What can hang from each mark:
zole: bidut pemag rozalip
rozalip: zole
gamul: pemag
pemag: gamul kazi zole
zove: pemag
kazi: pemag
bidut: zole
delofa: zole

Every row comes from one small tree of marks. The marks that hang from a mark follow it in brackets, in alphabetical order. Every link used is in the known rows. Which tree was each row made from?
Known rows:
rozalip(zole): [ 1.30 -0.70 -0.38 -0.15 -0.40  1.04 -0.89  1.06 -2.95 -1.04  0.28  0.11
 -0.44  1.41 -0.69 -1.11  0.42 -0.67  1.09  0.56]
kazi(pemag(gamul zole(bidut rozalip))): [ 1.10 -4.90  0.29  1.07 -3.53  0.53  1.74  3.35  0.54  0.28 -0.32  2.67
 -0.41 -4.23  2.45  1.14  2.68  2.68  3.48  3.20]
zole(bidut pemag(gamul) rozalip): [ 1.41 -3.84  0.40 -1.23 -1.92  1.22  5.24  4.02  1.82  1.96 -1.68  1.03
  2.24 -4.22  3.35  0.00  2.19  2.04  1.75  1.32]
bidut(zole(pemag)): [-0.60 -4.02 -1.12  0.06 -2.01  0.78  1.12  2.43  1.60  0.76  0.34 -0.08
  0.32  0.16  1.16  1.37  0.24  0.52 -0.47 -2.46]
rozalip(zole(bidut pemag)): [ 2.17 -2.59 -1.09 -2.95 -0.52  0.86  2.92  2.91 -1.75  0.25 -0.56  1.83
  0.90 -2.63  1.30 -0.43  2.30 -0.55  1.84  0.12]
pemag(gamul kazi zole): [-0.31 -1.91  0.29  5.37 -3.41 -0.30 -1.16  2.30 -3.98 -0.71  1.30  1.69
  0.99 -0.03  1.57  2.64  3.47  1.46  1.91  3.06]
gamul(pemag(zole)): [-1.02 -3.08  0.01  3.60 -1.23 -1.19 -0.35  0.56 -0.08 -0.40  1.02  1.90
  1.92 -1.56  0.44  1.43  2.10  0.24  2.58  0.43]
pemag(gamul kazi zole(rozalip)): [ 0.07 -3.61 -0.68  5.15 -5.27  0.33 -0.27  3.66 -1.94 -0.02  1.44  1.20
  1.34 -1.64  1.64  1.63  2.47  2.04  2.28  3.59]
delofa(zole(pemag)): [ 0.55 -2.57 -1.15 -0.90 -0.79  0.43  1.98  0.59  0.89  0.91  1.34  0.82
  2.59  0.84  2.71  0.33  2.18 -1.32  0.34  0.50]
zove(pemag(gamul kazi zole)): [-0.83 -1.48  0.25  4.81 -4.39 -1.42 -1.36  1.95 -5.31 -2.40  0.50  3.01
 -0.74  0.74  0.89  2.84  2.48  2.28  1.46  3.61]
pemag(kazi zole(bidut rozalip)): [ 0.57 -3.65 -2.86  1.76 -4.66 -0.65  0.71  3.66 -0.78  0.39  0.82  3.33
  0.94 -5.86  1.54  1.39  1.64  1.04  2.57  2.01]
kazi(pemag): [ 0.28 -1.04 -0.39 -0.57 -0.31 -0.07  0.50 -0.02  1.16 -0.45  0.97  0.48
 -1.40 -0.98 -0.81  0.73  0.88  0.47  0.19  0.57]
pemag(gamul zole(bidut)): [ 0.32 -2.34  1.49  1.68 -1.35 -0.11  0.42  1.98 -2.65  0.00 -1.43  2.69
  0.67 -1.71  3.12  1.41  2.78  1.63  2.90  2.25]
zole(bidut pemag(gamul kazi) rozalip): [ 1.32 -4.05 -1.45  0.53 -3.55  0.41  5.37  5.14  0.26  1.78 -0.40  1.66
  2.58 -5.33  2.88  1.37  3.42  2.22  1.43  1.72]
bidut(zole): [-0.80 -2.76 -0.79  0.87 -1.47  0.56 -1.30  1.18  0.10  0.21 -0.14 -0.18
 -0.99  1.47  0.22  0.64 -1.15  0.72 -0.46 -2.33]
gamul(pemag(zole(bidut))): [-0.43 -3.56 -0.22  1.83 -0.70 -1.77  1.15  1.23 -0.11  0.07 -0.46  3.74
  1.84 -4.17  1.60  1.58  2.65  0.50  3.41  0.12]
bidut(zole(pemag rozalip)): [-0.14 -5.63 -2.11 -0.11 -3.78  1.48  2.05  3.78  3.72  1.39  0.61 -0.52
  0.73 -1.48  1.20  0.21 -0.82  1.11 -0.03 -1.94]
bidut(zole(pemag(gamul) rozalip)): [ 0.01 -6.00 -0.16  1.42 -3.98  2.08  2.62  4.52  2.29  1.62 -0.23 -0.90
  1.16  0.03  2.56  0.59  0.59  2.47  0.34 -0.83]
zove(pemag(gamul kazi zole(bidut))): [-0.22 -1.93 -0.06  2.99 -3.80 -1.86  0.23  2.71 -5.57 -1.96 -1.02  4.70
 -0.74 -2.02  2.09  2.91  2.95  2.64  2.42  3.32]
pemag(kazi zole): [-0.56 -1.59 -1.67  3.66 -3.38 -0.89 -1.67  1.51 -2.66 -0.84  2.12  1.99
  0.57 -1.43  0.36  2.31  2.11  0.02  1.30  1.94]
delofa(zole(bidut pemag)): [ 1.08 -3.22 -1.48 -2.77 -0.38 -0.05  3.60  1.29  0.64  1.38 -0.18  2.63
  2.64 -1.69  3.94  0.37  2.78 -1.02  1.17  0.24]
kazi(pemag(gamul zole(bidut))): [ 0.67 -3.28  1.24  1.22 -1.72 -0.16  0.81  1.96 -1.43 -0.44 -0.50  3.11
 -0.71 -2.54  2.23  2.13  3.77  2.08  3.11  2.89]

Write each row's tree:
[-1.16 -3.29 -1.56  5.36 -2.85 -1.93 -0.32  1.63 -1.60 -0.56  2.24  2.62
  2.39 -2.53 -0.02  2.73  3.24  0.40  2.41  0.95]	gamul(pemag(kazi zole))
[-0.09 -5.31 -2.74  3.35 -4.16 -1.70  2.02  3.71  0.19  0.56  0.94  3.97
  2.57 -6.93  1.23  1.96  2.90  1.27  3.55  1.11]	gamul(pemag(kazi zole(bidut rozalip)))
[ 1.13 -3.90 -1.18  0.63 -2.13 -0.01  4.11  3.16 -2.26  1.28  0.27  2.91
  3.62 -1.44  4.62  2.03  5.24  0.49  1.59  1.87]	delofa(zole(bidut pemag(gamul kazi)))
[ 2.03 -2.71 -2.70 -1.20 -2.16  0.08  2.96  4.01 -3.27  0.07  0.54  2.46
  1.23 -3.81  0.85  0.88  3.54 -0.41  1.71  0.57]	rozalip(zole(bidut pemag(kazi)))
[-0.43 -0.14  0.30  2.86 -2.66 -1.12  0.29  1.50 -4.30 -1.82 -0.34  1.61
 -0.79  0.90  0.06  1.78  1.52  2.39 -0.08  2.23]	zove(pemag(gamul kazi))
[ 0.81 -3.87  0.69  1.68 -3.13  0.49  1.28  3.39 -0.57  0.70 -1.32  2.28
  1.04 -3.20  3.29  0.40  1.83  2.24  3.33  2.75]	pemag(gamul zole(bidut rozalip))
[-0.06 -6.28 -1.80  3.20 -5.63  1.34  2.60  5.56  0.56  1.35  0.96 -0.27
  1.68 -1.05  1.94  1.95  1.77  2.61  0.22 -0.31]	bidut(zole(pemag(gamul kazi) rozalip))
[ 0.29 -1.91 -0.01  2.48 -2.38  0.15  2.91  2.94 -1.59  0.56  0.90  0.33
  2.17 -1.15  1.56  2.33  3.93  1.30  0.31  1.48]	zole(pemag(gamul kazi))
[-0.23 -2.73  0.93  2.93 -4.50 -0.08 -0.40  2.35 -1.80 -1.62 -0.60  1.79
 -0.76  0.25  1.51  0.46  0.34  2.74  2.07  3.73]	zove(pemag(gamul zole(rozalip)))
[ 1.27 -3.23 -1.63 -2.87 -1.76  0.54  4.84  3.34  3.15  1.90 -0.80  1.18
  1.80 -5.52  2.19 -0.31  0.92  0.72  1.20  0.02]	zole(bidut pemag rozalip)
[ 1.78 -5.06 -0.52 -1.26 -2.21  1.31  5.16  3.44  1.38  2.19 -0.86  1.80
  3.49 -1.98  5.26 -0.28  2.98  0.98  2.12  2.08]	delofa(zole(bidut pemag(gamul) rozalip))
[ 1.60 -4.58 -2.37 -2.96 -2.16  0.53  4.44  2.71  2.69  2.06 -0.07  2.19
  3.07 -3.42  4.02 -0.68  1.65 -0.42  1.67  0.84]	delofa(zole(bidut pemag rozalip))
[ 2.24 -3.07  0.78 -1.30 -0.68  1.33  3.57  3.58 -3.09  0.37 -1.49  1.52
  1.33 -1.27  2.62  0.00  3.55  0.85  2.44  1.26]	rozalip(zole(bidut pemag(gamul)))
[ 1.36 -3.39 -2.07 -2.13 -1.56  0.42  2.11  1.57  1.31  1.38 -0.53  2.17
  1.79 -2.02  3.10 -1.23  0.43 -0.22  1.59  0.95]	delofa(zole(bidut rozalip))
[ 0.70 -3.44 -1.01  2.31 -4.26  0.91  3.86  4.30  0.45  1.25  1.11 -0.09
  2.61 -2.61  1.78  1.26  2.82  1.95  0.67  2.00]	zole(pemag(gamul kazi) rozalip)
[ 1.18 -3.54 -3.25 -1.16 -3.59 -0.16  4.82  4.30  1.53  1.57  0.51  1.99
  2.15 -6.75  1.65  1.06  2.17  0.86  0.99  0.48]	zole(bidut pemag(kazi) rozalip)
[-0.58 -4.86 -0.82  3.36 -3.73  0.67  1.66  4.17 -1.41  0.82  0.83  0.10
  1.17  0.41  1.84  3.07  2.74  2.06 -0.25 -0.81]	bidut(zole(pemag(gamul kazi)))
[ 0.51 -4.31  0.54  2.79 -3.95  0.97  0.22  2.47  0.81 -0.41  1.13  0.96
 -0.39 -1.36  1.36  1.09  2.04  2.40  2.67  3.64]	kazi(pemag(gamul zole(rozalip)))
[ 0.69 -4.03 -1.10  3.28 -4.81 -0.06  1.22  4.41 -2.22  0.42 -0.08  2.84
  1.36 -4.33  2.76  1.65  3.02  2.35  3.11  3.24]	pemag(gamul kazi zole(bidut rozalip))
[ 0.91 -4.40 -1.50 -0.59 -3.43 -0.07  1.10  2.55  1.95 -0.02  0.48  3.02
 -0.83 -5.49  1.31  0.75  1.38  1.27  2.92  2.21]	kazi(pemag(zole(bidut rozalip)))
[ 1.40 -4.96 -4.01 -1.20 -3.84 -0.06  4.45  3.67  1.11  1.78  1.22  2.85
  3.39 -4.34  3.43  0.63  2.93 -0.27  1.41  1.17]	delofa(zole(bidut pemag(kazi) rozalip))
[-0.15 -1.82  1.59  1.23 -2.21 -1.21  0.21  1.78 -3.95 -1.76 -2.32  3.98
 -1.07 -1.00  2.50  1.62  1.80  2.40  2.65  2.87]	zove(pemag(gamul zole(bidut)))
[ 0.84 -2.50 -0.30  0.61 -1.87 -0.25  4.43  3.73 -1.78  1.10 -0.49  1.98
  2.25 -3.76  2.80  2.41  4.46  1.65  1.04  1.11]	zole(bidut pemag(gamul kazi))
[ 1.48 -2.26 -2.39  0.63 -2.71  0.58  1.41  3.25 -3.17 -0.48  2.03  0.71
  1.28 -0.99 -0.33  0.82  2.90 -0.73  0.85  0.82]	rozalip(zole(pemag(kazi)))
[ 2.24 -3.32 -0.79  0.49 -2.22  0.74  3.53  4.76 -4.69  0.22 -0.26  2.15
  1.67 -2.45  1.96  1.28  4.70  0.91  2.24  1.64]	rozalip(zole(bidut pemag(gamul kazi)))
